Each row comes from the steps of one path. Every step used is in the known rows, and no mark comes twice. Write the path behind each row, first mark first.
In the rows, zero is written as 128.
Known rows
G S: 130, 117, 113, 109, 114, 167, 118, 153, 86, 146, 150, 116, 137, 97, 136, 125, 90, 106, 150, 136, 128, 112, 133, 118
S G: 127, 128, 109, 117, 99, 143, 127, 127, 78, 147, 148, 129, 143, 91, 118, 120, 84, 117, 151, 127, 111, 105, 119, 119
V P S: 121, 120, 79, 114, 109, 140, 102, 174, 102, 114, 155, 109, 162, 113, 121, 146, 95, 108, 150, 114, 112, 104, 113, 124
L G P V: 134, 104, 94, 127, 106, 158, 149, 153, 99, 129, 140, 106, 130, 105, 129, 149, 122, 112, 104, 128, 152, 132, 120, 115
P Y: 115, 114, 119, 139, 97, 134, 115, 139, 90, 143, 148, 119, 149, 90, 125, 142, 95, 132, 150, 133, 140, 98, 131, 119
Y P G S: 141, 117, 113, 106, 106, 162, 125, 171, 62, 113, 144, 103, 103, 96, 164, 118, 87, 115, 133, 137, 124, 96, 138, 117
V P Y G: 106, 107, 101, 142, 103, 165, 76, 149, 85, 127, 156, 124, 154, 105, 126, 168, 101, 101, 174, 136, 115, 111, 133, 116
L P D: 119, 122, 120, 165, 105, 134, 141, 169, 93, 134, 143, 108, 143, 102, 129, 140, 106, 111, 141, 124, 155, 111, 117, 95
L G Y P: 126, 122, 111, 152, 122, 174, 143, 157, 64, 106, 154, 134, 119, 110, 147, 142, 103, 108, 130, 133, 143, 103, 122, 133
V P: 114, 120, 89, 133, 117, 162, 94, 158, 98, 139, 160, 125, 170, 108, 112, 151, 102, 104, 164, 113, 123, 109, 129, 127
P Y G: 111, 98, 116, 139, 87, 163, 103, 144, 82, 142, 155, 121, 140, 96, 128, 146, 97, 109, 153, 137, 124, 116, 133, 114
G Y: 121, 124, 101, 145, 127, 150, 125, 132, 82, 154, 157, 133, 146, 99, 123, 143, 105, 115, 141, 119, 140, 104, 116, 132
Y P: 111, 109, 99, 147, 116, 172, 125, 159, 71, 132, 159, 123, 141, 102, 125, 115, 102, 108, 132, 109, 133, 104, 138, 113
S G Y P D: 125, 139, 114, 169, 137, 138, 144, 128, 42, 131, 146, 135, 110, 87, 132, 107, 92, 107, 135, 136, 121, 70, 104, 108
Y P S G L: 122, 115, 125, 121, 92, 127, 151, 162, 54, 96, 156, 128, 99, 95, 134, 86, 85, 126, 112, 136, 103, 107, 128, 108
L P: 118, 113, 111, 138, 98, 138, 132, 156, 97, 131, 146, 116, 151, 109, 134, 142, 105, 115, 140, 120, 153, 131, 125, 107
G Y P S: 124, 119, 89, 141, 128, 142, 140, 158, 65, 109, 154, 120, 119, 109, 141, 121, 102, 113, 114, 120, 127, 92, 108, 122
S P: 110, 119, 100, 104, 97, 153, 115, 145, 94, 126, 143, 119, 149, 99, 116, 117, 96, 116, 136, 112, 134, 112, 99, 123
S G L P: 121, 121, 144, 132, 81, 118, 151, 144, 78, 118, 146, 133, 117, 97, 131, 121, 95, 130, 139, 143, 137, 139, 129, 103
Y G L P D: 110, 99, 143, 175, 89, 150, 140, 186, 80, 127, 157, 122, 118, 105, 132, 142, 114, 100, 135, 139, 144, 142, 133, 92
S G Y P V: 123, 122, 80, 150, 138, 147, 143, 101, 56, 132, 146, 140, 114, 90, 121, 117, 99, 107, 113, 121, 107, 92, 110, 108
L P G S: 149, 121, 123, 96, 87, 130, 134, 168, 91, 108, 131, 94, 110, 104, 174, 148, 91, 124, 147, 148, 142, 124, 122, 109
G Y P: 116, 120, 98, 159, 136, 164, 128, 141, 59, 135, 158, 134, 128, 102, 131, 125, 106, 110, 129, 118, 139, 97, 123, 124

Which path is each row?
117, 95, 105, 130, 101, 176, 125, 156, 71, 148, 160, 110, 136, 109, 132, 133, 121, 97, 127, 126, 143, 144, 128, 115  Y G P
142, 112, 109, 100, 90, 139, 155, 183, 90, 99, 141, 94, 124, 113, 153, 133, 107, 121, 112, 140, 150, 128, 107, 126  L G P S
128, 119, 97, 116, 101, 135, 143, 152, 59, 103, 146, 116, 118, 98, 137, 91, 82, 116, 123, 125, 98, 92, 114, 109  Y P S G
107, 93, 128, 143, 89, 178, 121, 166, 82, 143, 175, 136, 135, 103, 117, 134, 111, 105, 137, 126, 122, 145, 149, 117  Y G L
136, 121, 98, 134, 113, 152, 152, 174, 72, 83, 149, 119, 111, 114, 157, 131, 99, 114, 115, 138, 132, 99, 108, 129  L G Y P S
140, 129, 130, 101, 98, 162, 128, 175, 89, 97, 124, 104, 113, 95, 150, 120, 81, 104, 143, 155, 136, 96, 90, 116  L G S P D
116, 92, 127, 130, 71, 138, 144, 191, 89, 98, 160, 114, 117, 117, 144, 134, 109, 111, 119, 139, 128, 160, 128, 100  Y G L P S
127, 93, 98, 111, 94, 154, 135, 173, 76, 124, 156, 98, 126, 114, 141, 128, 114, 102, 113, 128, 131, 139, 114, 114  Y G P S
148, 123, 116, 91, 96, 150, 121, 163, 89, 129, 143, 100, 121, 94, 156, 136, 88, 122, 147, 141, 125, 104, 128, 126  P G S
115, 114, 127, 146, 87, 118, 125, 144, 93, 124, 139, 112, 139, 98, 142, 152, 99, 133, 149, 140, 160, 117, 125, 103  L P Y
131, 132, 122, 137, 110, 127, 147, 137, 61, 148, 138, 109, 122, 87, 126, 109, 103, 116, 133, 138, 139, 98, 104, 107  S G P D
137, 132, 106, 126, 109, 134, 129, 140, 88, 134, 153, 117, 132, 97, 143, 151, 102, 132, 140, 125, 139, 95, 110, 138  P G Y
130, 112, 100, 110, 104, 127, 144, 167, 84, 127, 148, 93, 134, 108, 135, 120, 109, 123, 111, 125, 144, 118, 109, 119  G P S
129, 113, 135, 129, 88, 135, 138, 155, 81, 117, 136, 104, 122, 99, 151, 151, 108, 134, 134, 158, 172, 117, 123, 122  L G P Y
133, 114, 120, 121, 97, 161, 146, 166, 86, 124, 146, 108, 132, 109, 144, 142, 112, 117, 126, 137, 163, 133, 123, 128  L G P
126, 122, 107, 85, 76, 134, 120, 150, 100, 110, 138, 103, 136, 97, 138, 127, 94, 133, 133, 117, 130, 101, 95, 129  S P G
109, 120, 103, 140, 110, 138, 88, 146, 95, 130, 149, 121, 160, 98, 120, 159, 96, 121, 172, 128, 131, 93, 128, 122  V P Y
121, 103, 85, 135, 120, 148, 139, 138, 91, 156, 147, 107, 140, 98, 114, 135, 126, 112, 105, 113, 147, 124, 122, 108  G P V
108, 94, 136, 148, 81, 159, 136, 172, 85, 123, 162, 129, 126, 111, 133, 145, 114, 105, 135, 136, 141, 164, 142, 100  Y G L P
122, 112, 115, 111, 102, 180, 109, 165, 78, 123, 138, 110, 118, 96, 139, 113, 91, 80, 144, 144, 113, 107, 95, 105  Y G S P D
118, 103, 112, 157, 110, 168, 129, 170, 71, 156, 154, 104, 130, 101, 127, 132, 121, 91, 128, 131, 144, 123, 118, 106  Y G P D
117, 127, 106, 187, 144, 155, 136, 152, 57, 138, 153, 127, 122, 95, 129, 124, 107, 104, 129, 122, 142, 76, 112, 114  G Y P D
133, 135, 92, 124, 119, 136, 103, 146, 93, 123, 154, 117, 145, 106, 140, 169, 105, 119, 159, 124, 129, 90, 108, 142  V P G Y
120, 119, 133, 94, 70, 126, 131, 161, 93, 106, 145, 113, 117, 94, 134, 119, 99, 144, 128, 128, 136, 116, 109, 127  S P G L
144, 128, 101, 90, 108, 150, 95, 168, 93, 118, 147, 101, 134, 103, 153, 153, 88, 113, 169, 138, 115, 99, 127, 129  V P G S
122, 106, 109, 84, 93, 186, 102, 151, 80, 120, 142, 117, 122, 101, 142, 117, 90, 85, 145, 140, 111, 127, 104, 115  Y G S P
